Every row comes from one small tree of marks. The marks that hang from a mark follow it in brackets, in alphabetical order. Every link used is in the known rows. Which tree was each row made from?
Known rows
E[F[G Y] P[S]]: [  8 -29 -13  -3  14  17  -3   1   1   7  -1 -29  -7  33  15  11  12 -18
   1 -14   4  -7  -1   3]
E[F P[S]]: [ -9 -27 -22  13  21   3   1  12 -15   1  22 -29   3  32  13  10 -14  -3
  -5  -8   4  -4   1  -3]
P[E[F Q]]: [-14  -8  61  13   0 -10  12  -8 -10  -7   6 -22  -2 -10  10 -28  -8  12
 -14  11  -3   8  -4  -4]
Y[F[G] Q[E]]: [ 16  31 -13 -12 -17   4   6 -32  16  -9  -9  25  10 -14 -34  -1 -11  -9
  14 -11 -25  -6   3  -2]
Y[Q]: [-10  17 -30 -22   5 -15   4 -14   2   3   2  45   2 -13 -12  -8 -29   5
  -4   2   4   2   8   0]
Y[Q[E[P]]]: [ -5  17 -24 -19   3   3  -8  -7  -2  14   4  32 -11  -8  -4  14 -19  -1
   9  -6  -6  -9   5   0]
E[F]: [ -4  -8   6  12  16 -14   0   4 -11  -7   8  -6   6   9 -13  -3 -13   7
  -9   6   9   7  -2  -3]
E[F[Y] P]: [ -2 -14  -1 -11  24   4 -20  -2  -6   4  -8 -23   0  16   6  10   0  -7
  -4   4   8  -4   0   0]
F[G Y[Q]]: [ 10  12 -21 -35  -2   0   3 -26  20  11 -22  43 -10 -13 -11  -5   2 -10
   2  -6   9   0   5   7]
F[G Y[Q[E]]]: [ 14  14 -14 -26 -10   9  -5 -19  16  14 -23  31 -17 -14 -12   4  13  -8
  10 -13   7  -2   0   6]
Y[F Q]: [  0  27 -34 -20   1 -12   1 -34  10 -16  -3  22  28 -14 -27 -12 -36  -1
  -1   2 -15  -3   8  -3]
Y[F[G] Q]: [ 11  29 -24 -23  -7  -5  14 -36  18 -13  -7  39  16 -13 -32  -9 -22 -12
   4   0 -26  -3   8  -1]
A[D E[Q] G[F]]: [-26  17  24 -10  -9  -9  31  24   4 -31  26 -33  -9 -20  40  13   6  15
   4  44   4  -5  -7   4]
F[Y]: [  2  -6 -34  -9  12  -6 -13   2   3   5  -9   9  -1 -14  -9   6   3   9
  -4   2  41   5   0   4]
Q[E[F] Y]: [  8  -2  15  43 -11  -3 -16  30 -14   5  -4 -16  11   8 -12   1  21  10
   3 -11  -1  10  -6  -3]
G[F[Y[Q]]]: [ -3  20 -39  -5  -5 -10  -7 -17   0 -18 -12 -13   1 -20 -14 -18   3   1
  -3   4   4   3   7   6]
E[F P]: [ -6 -11   1   0  22  -3  -4   6 -13   1  10  -6   0  16  -3  13 -15  -3
  -5   9  -1  -3   1  -4]
A[G]: [ -3 -11 -10  -4   5  -4   8  35  -1  -7  31  41  -8 -12  -7  13   5  15
  -3  18  22   5  -4   3]
A[E G]: [ -4 -12  13  -4   8   5  17  39   0  -8  26  23 -13  -1  14  20   6  14
  -2  27  17   1  -7   3]
E[P[S] Q[Y]]: [-12 -13 -26  15 -12  -1  -6  26  -3  13  16  10   7   4  32   4   5   5
  -1  -7  -1   0   1   1]
F[G Y]: [ 14  -5 -20 -11   3   1   2  -3  13  12 -15  27 -15 -12 -17   9  16  -5
   2  -2  31   4   2   6]
F[G Y[Q[E[P]]]]: [ 12  11 -17 -33  -4  17  -9 -20  15  21 -21  32 -22  -8  -4  13  11 -15
  13 -13  -2 -10   2   6]
P[E[F[G]]]: [  7  -8  47  14   3   2  26   0  -9  -3   3 -10 -14  -1 -13 -16   1   0
  -9   4   4   9   0  -2]
A[E]: [ -6  -2 -10   5  14  -6  13  18  -3   1   5  10  -9  -1   3  15 -13  11
  -4  14  27   2   0   0]

Write each row's tree
[  1  18 -35  -3  -6   6 -18 -12  -3 -10 -11 -24 -10 -16  -8   0  10  -5
   7  -2  -4  -6   6   5]	G[F[Y[Q[E[P]]]]]
[  8  13   8  13 -29 -12   1  -1  16  -9  -6  24  21 -20 -15 -10  11   2
   3   3 -19   7   0  -1]	E[Q[Y[F[G]]]]
[  2  11 -26 -22   1   2 -20 -16   6  11 -18  13  -4 -15  -4   0  -1   4
   5 -11  15  -2   0   4]	F[Y[Q[E]]]
[ -6   2  -1 -32  20   4 -20 -24  -1   5 -14  -5   4  15  12  -4 -13 -12
  -5   1 -15  -9   4   1]	E[F[Y[Q]] P]
[ -9 -21 -35   6  20  10  13  24  -6   7  18  -8 -11  19  28  25 -14   2
  -1   3  23  -8   3   1]	A[E[P[S]]]
[-12 -24  37  37 -14  -2  10  12 -13  -6  11 -45  12  11  31 -36  10  12
 -14  -9  -7  12  -4  -3]	P[E[F Q[Y]] S]
[ 21  12 -20  20 -19  -4   4  10  10  -8  -7  23  24 -10 -36  -2  12  -3
   3  -3  -3   8   4  -2]	Q[Y[F[G]]]
[ 16  -8  17  11   0   7  -8   1   2   6 -16 -19 -12   6 -15  10  25  -4
   8 -13   9   2  -8   2]	Q[E[F[G Y]]]
[ -8   1  34  18 -18  -9   7  14  -5   4   2  10   0 -27   8 -23   8  17
  -9   7   7  13   1  -2]	P[E[Q[Y]]]
[ -7 -28  10  27  10   4  21  10 -20  -7  19 -45   2  17  10 -21  -9  10
 -14  -9  17   8  -2  -3]	P[E[F] S]
[  5  -5  14  33  -6   7 -22  30 -16   9  -1 -16   5  15  -2  13  19   1
   7 -10 -11   1  -2  -3]	Q[E[F P] Y]
[  4 -12   6   5  14  12 -25   5  -9   9  -8 -33  -8  12   1  19  10  -2
   6  -7   9  -7  -6   0]	Q[E[F[Y] P]]
[ -3  10  -4   4 -14  -6 -16   2   6  -2   1  11  24 -11   2   2   0   1
   2   7 -21  -2   3  -3]	E[P Q[Y[F]]]
[ 15  29 -16 -20 -11  13   1 -30  15  -3  -6  25   3  -9 -26  12 -13 -17
  18  -9 -34 -14   6  -2]	Y[F[G] Q[E[P]]]
[  5   3   9 -35  10  10  -7 -28   9   7 -19  11  -6  17   6   0   1 -23
   1  -2 -23  -9   4   2]	E[F[G Y[Q]] P]
[ 19  -1  25  38 -19   3  -3  28  -6   5  -8  -3   0   8 -17   2  32  -1
   7 -14 -12   9  -6  -1]	Q[E[F[G]] Y]
[ -6 -25  43  20  -9   2  30  -3  -5  -3  15 -31  -9   8  22 -27   4   3
  -9  -7  -4   6  -6  -2]	P[E[F[G] Q] S]
[ -9  -3  64  24 -14  -9   4   7 -11  -4   0 -20   8  -7  13 -35  10  12
 -14   7 -11  13  -2  -4]	P[E[F Q[Y]]]
[-29  10  39 -26  18  -6  14  -4  -1   0   3 -39  -2  13  50  21 -27   1
   1  28  -3 -14  -4  -3]	A[D E[F P Q]]
[  6   6  13 -26   4  -1   0 -27  10   0 -21   8  -1   8  -6 -14   3 -13
  -4  -4 -13   0   0   3]	E[F[G Y[Q]]]
[-19 -25   5   5   7  -3  -2   1  -8  -1  22 -25   3  23  32   0 -13   0
  -6  -1 -12  -6  -4  -3]	E[F P[S] Q]
[ 12  -4  21  22  -1   2   3   8  -6   2   2  -5 -14   6 -21  12  10   1
   7  -8  -1   3  -7  -2]	Q[E[F[G]]]
[ -6  -6 -28  15 -16   0 -11  11   3  -3  12  -9  28   3  18   1   0   1
   1  -6 -14  -4   2  -3]	E[P[S] Q[Y[F]]]
